Each row comes from the steps of one path. Every step used is in the known rows, and no mark comes twice. Write the path behind each row, first mark first.
Known rows
M Z V J: 1.5; 10.6; 46.3; 13.1; 6.4; 7.8; -7.1; -12.8; 3.7; 12.7; 7.7; 12.2; 6.1; -1.5; 13.9; -2.4; 4.5; -20.8
Z M J: -13.6; -5.6; -9.5; -14.7; -0.4; 1.9; 29.6; 17.4; 9.1; 20.2; 29.9; 13.3; 19.3; -1.4; -20.2; -29.5; -0.2; -16.3
P V J B G M Z: -40.7; -1.5; -14.0; -11.6; -3.1; 4.6; -7.3; 12.9; 28.3; 7.1; -0.5; 2.2; 8.5; -33.8; -24.9; -15.3; 15.3; -13.6
M G: -23.6; -13.5; -21.7; -18.1; -9.0; 11.8; 8.7; 8.7; 18.8; 0.1; -5.7; -16.5; 0.0; 7.7; -15.3; -25.8; -17.1; -14.5
P V Z B G M J: -44.4; 5.9; -11.6; -22.2; -3.3; 0.5; 9.5; 24.6; 17.1; 29.5; 16.6; 34.7; 5.3; -22.2; -29.8; -44.4; -6.6; -9.7
J B G M Z V: -13.5; 8.2; -30.9; -29.8; -11.7; 1.1; 2.1; 17.2; 6.9; 4.3; 1.4; 4.5; -3.5; -24.8; -0.7; -17.0; -21.1; -29.4
V Z B G M J: -44.5; -2.5; -17.8; -29.2; -7.6; -7.4; 8.2; 25.2; 14.9; 30.5; 21.3; 24.8; 0.2; -25.4; -25.6; -41.7; -4.3; -17.1
V J B G M Z: -40.2; -9.8; -20.7; -18.1; -6.7; -3.0; -8.8; 13.5; 25.5; 8.7; 4.1; -6.9; 3.4; -37.3; -20.8; -13.5; 17.8; -20.7
P V Z M G: -13.8; -4.5; -10.4; -17.4; -18.8; 12.2; 7.6; 19.3; 4.2; 9.6; 4.7; -14.2; 2.2; 15.4; -22.6; -19.9; -8.8; -17.8
G M Z B: -4.8; 1.2; -8.6; -26.2; -16.5; -8.2; 7.9; 4.5; -6.9; 17.8; 30.5; -3.7; 19.8; -13.1; -25.7; -12.7; 1.7; -28.6
Z B G: -10.9; -0.4; -28.3; -35.2; -17.2; -9.4; -7.3; 11.6; -10.3; 23.6; 0.7; -11.4; 7.7; -21.8; -3.9; -36.5; -22.9; -20.8
Z V: 15.4; 15.7; -3.3; -9.8; -3.5; 5.6; 5.4; 4.5; -10.2; 1.2; -3.0; 12.9; -4.2; 3.8; 14.9; -7.2; -29.0; -15.4
J B G M: -37.2; -4.5; -56.6; -29.2; -14.6; -12.9; -26.7; 15.6; 22.0; 25.4; -21.8; 3.3; -7.4; -43.7; -19.0; -24.4; -2.7; -14.1
J B G M Z: -38.9; -10.1; -37.1; -26.5; -10.4; -3.8; -3.6; 21.7; 22.5; 1.9; 4.5; -10.4; 1.4; -36.5; -24.3; -13.1; 11.5; -19.0
M J B: -27.5; 2.5; -25.1; -17.6; 2.2; -11.7; 2.6; -5.5; 30.0; 12.5; 32.3; -3.1; 7.6; -29.1; -1.2; -24.1; -7.1; -6.4
P V: -1.7; 22.9; 19.0; 20.9; 11.0; 21.1; 4.5; -2.6; 7.6; -5.5; -12.0; 26.9; 15.4; 11.3; -11.2; -5.9; -6.9; 22.0
B G M Z: -34.9; -12.0; -27.6; -21.7; -9.1; 2.0; 2.0; 25.3; 17.4; 0.0; -1.6; -4.6; 1.0; -27.8; -26.1; -12.3; 12.9; -18.1
J B: -10.4; 4.6; -26.2; -12.6; -4.6; -14.0; -16.0; -12.8; 16.4; 7.0; 15.2; -16.9; 0.8; -26.5; 7.3; -4.8; -4.2; -3.5

Which path is each row?
-36.8; 1.1; -36.1; -20.4; -1.8; -12.9; -3.7; -1.1; 35.7; 20.1; 24.3; 5.7; 5.0; -37.1; -12.3; -25.9; -2.9; -9.7
G M J B
-17.2; -4.2; -27.0; -38.2; -17.3; -7.3; 0.2; 17.3; -6.1; 16.8; 10.6; -17.8; 11.1; -24.7; -9.4; -34.8; -17.1; -24.4
M Z B G
-39.4; -3.7; -46.5; -34.4; -7.4; -10.8; -8.0; 13.4; 23.0; 17.9; 6.9; -11.8; 0.3; -42.5; -0.1; -44.6; -20.3; -11.9
M J B G
-10.5; 11.7; 6.3; -3.2; 0.2; -8.8; -20.5; -21.5; 18.3; 15.2; 20.4; -8.0; 5.3; -27.7; 16.9; -7.3; -1.1; -18.0
M Z V J B
-37.8; -4.9; -14.3; -11.8; 3.2; 0.9; 16.9; 16.3; 26.3; 19.6; 14.0; 31.4; 5.1; -16.0; -27.9; -30.7; 2.0; -8.6
G M J
-16.4; 11.4; -2.1; -6.6; -1.7; -10.3; -24.2; -18.1; 22.4; 20.2; 14.5; -1.2; 4.1; -33.4; 8.9; -7.9; 3.0; -20.3
G M Z V J B
-33.4; -4.8; -52.7; -37.4; -11.0; -11.2; -5.8; 17.7; 18.6; 24.1; 8.7; -14.9; 4.8; -39.9; -4.3; -43.8; -18.2; -17.4
Z M J B G
-32.9; 2.5; -41.5; -24.8; -12.6; -8.7; -31.1; 9.1; 20.8; 31.3; -22.1; 10.8; -7.9; -43.0; -11.3; -26.5; -6.2; -22.4
Z V J B G M
-27.1; 1.6; -23.8; -25.9; -7.8; -8.0; -22.4; 3.8; 17.2; 18.4; 0.1; -16.5; -0.6; -40.4; 11.5; -32.3; -13.9; -21.4
M Z V J B G
-4.0; 8.6; -12.4; -18.1; -7.4; 7.2; 9.9; 16.3; 0.1; -1.5; 2.0; 12.8; -2.1; -9.2; -3.8; -6.6; -14.2; -26.4
G M Z V
-23.4; 4.5; -24.8; -23.9; -7.5; -9.0; -27.7; 0.2; 13.6; 23.3; -6.5; -12.0; -2.3; -39.7; 14.9; -32.4; -19.4; -17.4
Z V J B G
-34.3; -1.4; -40.0; -37.0; -14.0; -15.0; -10.6; 20.6; 12.3; 23.7; 15.6; -15.0; -3.6; -39.3; -0.2; -38.1; -13.9; -16.8
V Z M J B G
-9.7; 6.4; -22.6; -25.3; -9.8; 6.1; 6.3; 21.7; 1.0; 1.4; -3.2; 9.6; -4.0; -15.6; -3.3; -15.7; -19.5; -28.6
B G M Z V
-25.4; -9.3; -14.1; -11.3; -4.9; 2.3; 6.9; 17.1; 15.7; -3.8; 7.3; 0.4; 3.0; -17.6; -26.7; 0.8; 19.8; -14.8
G M Z
-25.1; -2.3; -43.7; -32.5; -19.2; -10.4; -17.1; 17.5; 4.2; 31.3; -16.5; 9.1; 0.5; -30.7; -25.5; -28.0; -5.3; -21.1
Z B G M
5.2; 10.0; -1.2; -14.3; -4.1; 8.8; 15.4; 11.2; -5.3; -8.6; 10.3; 3.9; 0.4; -0.4; 8.0; -4.6; -19.5; -22.4
M Z V
